Each row was made from one small tree. The marks that hang from a mark follow it in brackets, in alphabetical order. Every link used is in the known rows. Write each row's tree.
In the rows, zero is written as 128.
Known rows:
papeki{kuge{larigu{penib}}}: [133 127 137 128 122 132 133 126 134 137  91 133 132 111 132 141 119 113
 117 127 122 130 125 125 121 154 114 136 105 146 141 143 134 132 143 103]
zeteg{dunut larigu{gakur kuge penib{vele}}}: [142 136 134 115 124 152 134 132 128 146 174 126 138 158 127 118 130 123
 120 158 113 103 130 125 127 105 121 141 123 146 108 136 123 145 138 114]
zitet{dunut tigiz}: [116 130 124 116 135 149 136 139 126 132 102 126 116 139 124 134 114 134
 131 123 129 138 135 129 124 125 141 137 137 121 123 118 110 144 110  91]
larigu{kuge{kinut} zeteg}: [128 133 136 129 128 117 117 141 124 132 128 125 121 105 123 141 140 141
 142 140 122 124 123 121 127 147 132 121 115 140 130 159 127 113 150 143]
tigiz{rupat}: [131 128 120 128 130 129 130 128 122 119 123 127 118 121 128 112 127 127
 130 122 130 122 130 132 125 126 130 106 140 135 137 139 117 122 127 143]
kinut{kuge{larigu} voli}: [120 121 118 121 131 135 135 113 131 111  93 136 118 125 136 113 135 130
 115 126 140 131 122 121 121 124 111 153 120 145 134 165 141 162 119  94]
kuge{kinut larigu{gakur{dunut}} papeki}: [139 107 121 157 125 124 134 136 128 115 114 120 157 143 117 148 120 143
 117 113 136  91 141 130 136 120 139 132 112  92 142  76 131 137 108  40]
zeteg{larigu}: [131 120 123 132 126 144 129 127 123 140 125 136 138 134 129 128 125 121
 137 127 131 134 123 139 131 120 131 124 133 136 138 122 118 152 110 103]
papeki{kuge{kinut}}: [130 125 130 122 126 133 115 130 128 127 100 134 124 100 128 142 123 136
 142 124 136 128 117 134 124 172 137 129 107 122 150 158 125 140 158 101]
kuge{larigu papeki}: [129 113 119 149 131 134 139 131 121 116 122 125 142 124 125 146 124 132
 131 111 131 112 136 136 133 117 131 128 127 113 141  95 135 134  81  77]
rupat{dunut{gakur zeteg zitet{tigiz vele}}}: [112 131 122 119 132 135 109 128 142 123 124 134 123 121 129 132 141 130
 127 122 141 170 132 152 127 117 155 106 145 106 115  87 126 141 103 121]
gakur{dunut{zitet}}: [126 120 130 133 131 136 114 121 135 119 121 135 132 146 134 139 125 142
 121 121 142 132 129 132 124 136 124 134 133 140 141 124 119 120 129 112]
larigu{gakur kuge zeteg{dunut}}: [131 140 137 114 129 123 121 133 127 124 157 118 148 145 118 134 143 137
 131 151 113  81 138 121 123 119 135 126 104 154 111 145 130 108 126 135]
voli{kinut}: [129 123 128 114 128 130 124 124 122 125 120 132 133 116 123 116 126 141
 148 118 135 133 125 133 128 141 127 122 131 117 143 156 116 115 159 163]
larigu{kuge{kinut}}: [125 124 130 121 130 133 118 141 125 128 123 129 112  97 124 141 130 136
 139 127 129 123 123 132 129 147 135 131 112 136 138 160 127 133 163 118]
larigu{gakur{dunut{zeteg}} penib{vele}}: [145 133 155 125 129 108 122 110 127 132 154 120 138 160 136 113 126 115
 105 150 129 114 144 124 126 140 123 138 137 130 111  96 120 107 131 161]
tigiz{rupat{dunut vele{penib}}}: [140 139 115 122 125 127 118 122 127  97 114 114  86 115 126 101 141 131
 125 121 127 115 127 127 126 108 135 116 162 136 124 115 114 134 145 177]
papeki{kuge{kinut{voli} larigu{gakur}}}: [133 119 123 137 124 127 131 135 137 118  93 132 140 139 127 127 126 135
 115 125 135 115 122 123 126 146 124 143 105 114 151 160 141 153 151  68]
dunut{zitet}: [116 122 123 140 131 135 117 130 127 127 138 134 131 132 132 136 129 136
 137 122 135 137 123 141 124 137 128 134 139 138 140 138 130 126 124 142]
dunut{rupat zeteg{larigu{gakur penib}}}: [136 138 135 132 119 112 131 133 129 165 162 130 162 137 128 121 116 103
 136 118 121 150 126 131 125 102 126 100 139 135 124  95 125 107 120 173]
gakur{larigu{penib zeteg}}: [134 135 138 140 124 107 137 117 123 142  97 124 135 135 134 126 127 102
 118 143 116 134 126 125 131 139 123 123 118 134 121 109 124 113 124 165]
tigiz{rupat{dunut vele}}: [142 140 113 123 128 132 122 129 125  88 123 118  97 122 124  97 150 127
 129 115 135 122 129 135 122 106 142 105 156 144 134 120 111 139 143 132]
papeki{kuge}: [129 128 132 117 129 136 120 123 127 123 115 135 127 112 133 135 125 127
 138 125 135 120 122 135 123 160 131 134 107 137 145 158 128 136 141 107]
larigu{kuge{papeki} penib{vele} zeteg}: [137 140 148 137 133 116 138 133 115 132 181 118 116 129 132 121 139 133
 133 153 110 115 129 114 128 138 113 138 137 140 107 149 137  98 129 162]
kinut{kuge{larigu{zeteg} papeki} voli}: [122 124 117 141 132 125 145 117 126 105 114 129 128 132 133 116 141 142
 123 128 133 126 123 113 123 114 111 146 129 129 128 157 151 142  92  94]
larigu{gakur penib{vele}}: [140 131 145 134 131 114 132 123 117 142 164 118 139 155 131 104 127 111
 119 149 120  97 140 134 130 145 126 152 133 134 111 117 128 123 138 166]
kinut{kuge}: [119 127 126 110 131 133 125 108 122 124 119 134 125 100 133 128 135 125
 138 128 137 118 124 135 120 146 130 142 112 147 125 150 131 147 122 127]
kinut{kuge voli}: [118 126 122 111 135 133 131 110 125 114 111 134 111 123 138 104 135 134
 125 127 141 128 119 126 120 137 118 155 121 145 128 186 138 153 140 122]
kinut{kuge{larigu}}: [121 123 120 119 127 134 130 112 129 122  98 136 130 105 132 137 135 120
 127 126 136 123 127 131 123 133 124 144 111 145 131 131 135 155 106  98]
zitet{dunut{rupat zeteg} tigiz vele{penib}}: [116 140 122 105 127 134 132 143 123 138 103 127 119 128 128 133 106 136
 122 125 124 197 134 119 140 115 135 111 175  94 104  92 112 119 107 169]
papeki{kuge{kinut{voli}}}: [129 123 127 124 129 135 121 131 129 115  95 134 113 116 131 120 124 145
 130 124 140 136 113 127 122 163 125 138 116 119 153 185 131 148 170 103]
rupat{dunut}: [137 131 132 120 130 135 116 123 122 116 101 119 127 108 125 123 137 131
 134 122 136 109 131 144 116 122 145 135 125 137 131 113 115 146 123 103]
rupat{vele}: [130 127 122 124 134 129 118 125 118 103 144 127 110 132 128 118 139 120
 135 117 134 133 133 140 136 137 140 128 142 140 138 116 121 131 140 151]
zeteg{larigu{gakur{dunut{zitet}} penib{vele}}}: [142 127 134 145 124 133 132 124 134 149 165 133 147 187 136 114 124 118
 110 148 128 124 129 125 128 117 112 145 147 139 120 112 119 141 127 117]
zitet{dunut{gakur zeteg{larigu{kuge}}}}: [113 127 127 108 128 140 119 128 137 142 147 131 135 114 129 137 108 107
 131 124 131 149 124 129 135 108 148 129 131 129 122  99 124 143  96 139]
larigu{penib}: [131 128 142 130 129 124 129 126 120 143 120 123 129 114 128 121 120 115
 123 126 118 122 131 133 122 147 125 138 122 146 125 127 124 113 152 156]
rupat{dunut{zeteg} vele{penib}}: [135 138 128 116 127 120 100 110 129 101 112 113  91 105 130 124 140 126
 130 123 131 137 129 136 126 122 140 123 158 129 120  89 119 129 129 199]
zitet{dunut tigiz vele}: [118 129 117 110 134 154 146 147 118 123  96 130 125 142 124 125 123 132
 114 133 128 169 137 128 136 131 146 138 151 113 115 117 109 152 114  79]
dunut{gakur{larigu{kuge zeteg}} zitet{tigiz}}: [102 131 119 134 132 124 122 126 148 144 141 143 116 152 132 149 130 116
 136 133 131 142 125 137 140 124 135 115 108 116 120 118 140 124 108 135]

Which tree is each row?
[116 135 104 142 125 143 125 137 145 124 147 147  92 156 132 129 140 128
 139 120 136 197 117 135 124  96 124  76 179 122 136 130 120 128 103 152]
dunut{zeteg{larigu} zitet{tigiz{rupat{vele}}}}
[136 133 138 114 127 118 111 120 131 122 127 132 140 130 132 137 119 133
 129 111 146 151 136 128 127 123 131  99 139 132 138  93 112  99 122 138]
gakur{dunut{rupat zeteg}}
[139 121 132 150 127 116 139 139 128 129 122 120 130 158 129 102 126 128
 100 144 125 120 134 120 130 131 112 153 137 110 129 132 135 144 150 120]
kuge{kinut{voli} larigu{gakur penib{vele}}}
[120 117 111 133 133 137 146 116 127 103 111 132 122 124 134 120 134 139
 123 117 139 121 122 122 125 114 114 153 122 124 133 155 150 156 102  72]
kinut{kuge{larigu papeki} voli}
[135 123 136 143 125 117 139 130 128 143 119 120 154 138 123 126 122 103
 107 127 114 100 141 130 126 124 122 142 111 143 126  98 134 124 126 120]
kuge{larigu{gakur penib}}
[125 121 116 125 125 128 143 117 128 122 129 131 150 118 121 126 134 139
 145 114 135 102 126 127 129 119 121 138 114 106 131 146 140 137 124 110]
voli{kinut{kuge{larigu{gakur} papeki}}}
[133 124 126 127 125 139 135 135 129 148 157 133 146 146 125 128 133 114
 134 134 122 104 125 132 135 110 130 137 115 151 126 142 130 149 122 100]
zeteg{larigu{gakur kuge}}
[136 129 132 150 126 130 141 132 123 123 123 115 149 128 120 142 127 139
 117 131 109 111 138 121 120 110 121 117 122 124 122  92 131 105  93 106]
kuge{larigu{penib zeteg{dunut}} papeki}
[107 132 125 129 130 110  98 125 141 145 182 138 148 119 132 138 114 119
 150  98 144 160 127 147 134 120 140  91 141 117 136  82 135  95 109 204]
dunut{gakur rupat zeteg zitet}
[106 127 124 104 134 135 123 128 132 137 107 126 117 121 128 132 106 123
 112 135 124 175 140 129 147 132 150 125 152  84  97  77 122 134  98 166]
zitet{dunut{gakur zeteg} tigiz vele{penib}}
[132 132 115 127 129 122 121 122 124 106 132 121  87 124 128 105 132 127
 126 119 123 126 129 124 137 125 124 111 161 132 129 124 121 118 144 205]
tigiz{rupat{vele{penib}}}
[132 124 139 126 131 120 126 124 132 114 160 123 141 141 126 144 130 131
 128 122 132  92 137 125 132 116 136 127 111 129 120 117 137 106 112 103]
larigu{gakur{dunut{zeteg}} kuge{papeki}}
[128 130 128 129 123 118 147 117 127 130 116 130 139 102 124 125 135 138
 141 127 122 128 120 114 119 128 107 125 119 120 125 156 136 111 137 149]
voli{kinut{kuge{larigu{penib zeteg} papeki}}}
[103 123 120 136 130 139 111 124 151 154 157 149 126 143 132 146 122 119
 143 120 140 174 124 151 131 112 140  94 138 105 129  96 130 136  83 142]
dunut{gakur zeteg{larigu} zitet{tigiz}}
[138 134 143 139 120 110 136 129 134 141 110 125 155 136 128 134 131 110
 114 143 110 105 130 117 119 145 117 134 101 151 128 136 138 117 134 120]
papeki{kuge{larigu{gakur penib zeteg}}}
[132 114 120 155 129 126 143 132 122 120 143 120 160 142 120 138 127 124
 129 115 128  86 141 137 135 112 135 137 118 110 133  88 142 136  80  76]
kuge{larigu{gakur} papeki}
[125 128 128 111 121 128 138 114 132 137  95 136 130  96 128 122 127 127
 132 122 127 137 120 121 119 135 107 133 114 135 130 160 131 128 165 151]
voli{kinut{kuge{larigu{penib}}}}
[119 127 122 103 131 144 116 113 136 124 127 130 132 127 127 139 119 117
 126 129 134 107 134 143 142 120 149 124  92 119 125  98 129 141 121 107]
zeteg{dunut{gakur{larigu{kuge}}}}
[141 129 145 134 130 105 122 120 125 123 135 119 159 166 125 124 135 128
 118 140 127  87 144 119 125 131 135 127 117 141 122 103 118 107 117 125]
larigu{gakur{dunut} zeteg}
[116 140 119 133 125 111 100 127 135 124 167 131 107 127 135 136 125 131
 145 105 133 181 121 131 134 118 118 103 177 124 133 101 132  90 129 252]
dunut{rupat{vele{penib}} zeteg zitet}
[135 125 135 160 127 114 146 133 120 131 122 117 147 125 124 137 128 125
 124 128 110 118 135 120 125 122 119 123 127 126 126  97 137 105  97 124]
kuge{larigu{penib zeteg} papeki}
[127 124 123 127 123 123 149 118 129 133 128 128 149 114 121 121 130 128
 137 118 124 104 125 122 123 123 113 141 109 114 123 145 141 122 145 127]
voli{kinut{kuge{larigu{gakur penib} papeki}}}
[127 128 138 125 128 128 131 143 127 138 112 125 104 107 127 115 124 132
 116 131 117 133 118 119 122 144 113 144 116 145 129 187 136 121 200 139]
larigu{kuge{kinut{voli}} penib}
[124 122 125 122 132 133 122 140 126 121 120 130 104 113 127 123 130 145
 129 127 133 132 118 124 129 139 124 140 119 134 140 188 134 138 173 117]
larigu{kuge{kinut{voli}}}
[134 128 138 135 131 129 136 141 118 134 166 121 105 106 129 128 128 139
 136 138 121 119 125 125 132 149 122 142 130 117 120 149 134 122 161 131]
larigu{kuge{kinut papeki} penib{vele}}
[131 133 142 145 128 112 136 145 120 142 140 116 124  99 120 139 132 138
 137 136 107 115 122 116 123 143 122 125 115 134 120 151 138  95 158 149]
larigu{kuge{kinut papeki} penib zeteg}
[142 148 150 118 128 119 127 130 124 138 182 114 136 156 126 115 143 131
 119 169 104  89 140 115 122 126 121 139 120 154  95 145 129 102 144 169]
larigu{gakur kuge penib{vele} zeteg{dunut}}
[125 121 124 132 132 135 128 142 119 124 142 125 115  96 121 147 129 146
 147 118 129 114 122 134 134 139 137 130 115 116 137 150 136 126 141  96]
larigu{kuge{kinut papeki}}
[127 129 127 140 123 118 118 128 143 123  97 137 124 148 135 156 133 137
 117 140 136 146 116 116 133 132 121 123 120 128 139 136 122 120 143 104]
gakur{dunut{zitet} larigu{kuge{kinut} zeteg}}
[131 124 130 131 123 141 138 142 131 150 119 133 113 121 128 117 123 123
 119 135 118 150 111 119 125 122 112 135 125 146 133 179 130 145 178 112]
zeteg{larigu{kuge{kinut{voli}} penib}}
[119 139 120 114 131 145 138 149 125 140 118 129 126 142 123 131 106 136
 140 107 132 149 135 127 127 111 139 123 146 118 125 109 108 131 114 102]
zitet{dunut{rupat} tigiz}
[129 120 121 134 127 151 138 136 124 135 156 135 131 125 126 138 128 130
 145 122 127 122 119 131 134 110 129 130 127 135 134 141 132 146 110  84]
zeteg{larigu{kuge{papeki}}}
[130 118 122 132 125 136 127 134 136 115  77 137 118 120 131 133 124 140
 119 123 139 141 117 122 123 150 119 137 113 117 158 169 134 156 152  70]
papeki{kuge{kinut{voli} larigu}}
[143 136 131 129 122 109 128 115 129 125  99 132 151 158 135 132 122 123
 124 126 140 140 132 118 138 117 127 104 126 127 135  83 110 110 114 122]
gakur{dunut{rupat} larigu{zeteg}}
[117 135 116 111 127 140 139 139 127 124  89 125  98 125 128 119 116 136
 106 139 119 186 133 114 134 118 132 106 182  96 103 116 113 127 102 167]
zitet{dunut{zeteg} tigiz{rupat} vele{penib}}
[131 129 132 146 130 108 131 145 120 129 167 116 145 127 116 140 141 140
 144 137 117  82 128 123 132 132 140 126 108 120 121 140 141 107 126 120]
larigu{gakur kuge{kinut papeki} zeteg}
[126 127 140 125 129 123 114 112 133 156 170 134 133 127 137 119 116  99
 129 139 131 152 130 142 136 128 136 115 141 120 118  83 125 130 103 181]
dunut{gakur zeteg{larigu{penib{vele}}}}
